Each row was made from one walk, in order. Every step used is in the known rows, and no mark comes twice. Write each row's walk.
Known rows:
T/N/K/Z/W: [ 24  32   8  -5 -40  42  60 -33 -22 -27 -67  32  49  -8  17  24  32  19
 -28  45]
W/Z/K: [ 42  65   2   9 -54   6  50 -63  -7 -32 -22   5   6   6  19  42 -46 -11
  28  27]
L/W: [ 49  36  -6 -24 -57  -1  23 -82  11  17  12 -10  37  -9  25  30  27 -64
 -45  -3]
Z/T/N/K: [ 28 -17  15  -6 -58 -12  50  63 -59 -50  -5 -25  39 -32  17  23  29 -41
  -2 -25]
L/W/Z: [  42   72  -11  -28  -68   15   72 -109  -21    1    1  -23   59   -7
   29   44   10  -54   24   24]
N/K/Z/T: [ 22  11  20 -11 -55  21  73  12 -45  46 -36 -24  42 -48  46   1  53   1
  16 -49]
K/Z/Q: [ 10  34  24 -21 -79   6  -4 -34  -8  47 -13  21  49 -25  47  20   2  48
  36 -41]
T/N: [ 29  12  17   1 -70 -16  23 -14 -68 -40  -6 -20   5  -6   4  25   4  32
 -40  33]
T/Z/K: [ 36  37  21   8 -59 -12  -1 -48 -24 -21  -9   9 -16  35  19  34 -33   0
  -8  65]
W/Z/T: [ 41  16   5 -32 -72  18  82 -41 -81  15 -29 -70   7 -42  30  -5  19  27
  38   2]
T/N/K/Z: [  3  49  26  20 -51  12  54   3 -17  17 -16  37  89 -14  42  51  42 -35
   8 -26]
Q/Z/T/N: [ 30 -22  29   5 -59 -16  54   5 -95 -25  -4 -52 -14 -24  27   0  19  88
 -45  18]
Q/Z/W: [ 50  -5  17  -3 -41  25  32 -88 -29  -7 -29  -5  -6  14  29   6 -12  75
 -30  67]
Z/K/N/T: [  1 -12  -8 -31 -82 -10  51 -65 -16 -45 -17 -40  67 -10  27  34  29  27
 -44 -43]
L/W/Z/Q: [ 30  39   0 -49 -85   1  24 -64 -17  -1   4 -13  48 -27  36  26  -9  10
  45 -14]
W/Z/Q: [ 27  31   8 -43 -92   1  14 -53 -36   0  -2 -15  36 -24  34  21 -26  37
  71 -11]
N/T/Z: [  6  -7  28 -40 -94 -24   8 -71 -90  12  13 -55  20  39  31  23  24   1
 -27  75]
Z/W: [ 51  13  -2 -25 -55  32  24 -76 -29 -24 -57  -3  -3  -2   2   4  -2  38
 -29  67]
T/Z/K/N/Q: [ -2  51 -16 -19 -71 -11   0 -52  15 -53  -5  19  68  -3  36  25  23  22
  69 -52]
L/W/Z/K/N/Q: [  3  69 -32 -24 -63  -3  31 -66  37 -59  -7  20  88 -19  37  32  29   1
  70 -75]
T/Z/K/N: [ 28  27  -5  -4 -81   9  20 -81   8 -52 -17   7  59   8  21  53   8  45
  18  -6]

Write each row's walk:
[   5  -15   26  -58 -103  -27  -20  -36  -65    5   11  -35   21    5
   38   11    1   46    9   21]
N/T/Z/Q
[   1   -8   17  -44 -102  -15   19  -85  -74  -11    6  -52   54   32
   32   34   41   25  -17   49]
K/N/T/Z
[  8  10  30  20 -49 -32  10 -41 -32  -3  41  -2  22  15  60  16  -1  63
  23 -18]
T/N/Q/Z
[ 21  29  21  36 -33 -27  19 -24   3 -36  12  22  -6  17  43  25 -37  42
   0  -6]
T/N/Q/Z/K
[ 34  50 -24  -7 -71  22  62 -99  32 -62 -21   7  82 -16  22  59  10  17
  24 -36]
L/W/Z/K/N
[ -1 -20  -5 -44 -94  -7  48 -76 -33 -24 -10 -55  80 -15  30  31  45  25
 -35 -46]
K/N/T
[ 19  19  20  -7 -65 -21  16 -47 -38 -27  -8 -15  -7  35  21  32 -19  -1
 -35  59]
N/T/Z/K
[ 22 -18  14 -13 -58  -3  48 -26 -46  17   0 -51  18 -35  61 -17  35  84
  33 -59]
K/N/Q/Z/T
[ 18  11  21  -1 -62   1  66  11 -86 -12 -34 -33  10 -35  20   3  41  66
 -40   8]
K/Z/T/N
[  0 -22   2 -20 -77 -15  57 -73 -16 -38  -4 -40  66  -2  39  36  23  46
 -45 -43]
Q/Z/K/N/T
[ 27  -3  10  -9 -60  -6  69  51 -66 -56  -7 -30  50 -33  19  30  26 -41
  17 -19]
W/Z/T/N/K
[ 42 -29  30  -3 -56   0  52 -27 -66  44   2 -62 -14 -25  54 -14  13  72
  -3 -17]
Q/Z/T
[  2  50 -22 -15 -66  -8   4 -47  31 -53 -10  23  70 -18  34  24  21  21
  68 -79]
Z/K/N/Q
[ 29  34   6  -8 -39  48  54 -49  -9  -7 -66  33  52  -7  22  23  28   4
 -12  36]
N/K/Z/W
[ 24  19  20 -12 -59  24  63 -24 -53  63 -41 -32  21 -44  45  -7  46  41
   3 -31]
K/Z/T
[ 32  44   6 -10 -45  50  47 -85 -15  10 -71  26  30  -4  20  13  21  44
 -25  54]
K/Z/W
[ 25  32  20  31 -33 -22  13 -40  16 -16  14  25  -4  19  49  24 -41  28
  16 -15]
N/Q/Z/K
[  8  52  25  14 -53  21  45 -19   3  49 -13  39  93 -11  50  49  37 -54
  30 -41]
N/K/Z
[ 32  13   5 -20 -65  -3  84 -11 -91 -45 -21 -58   9 -36  13   9  33  40
 -34  27]
L/W/Z/T/N
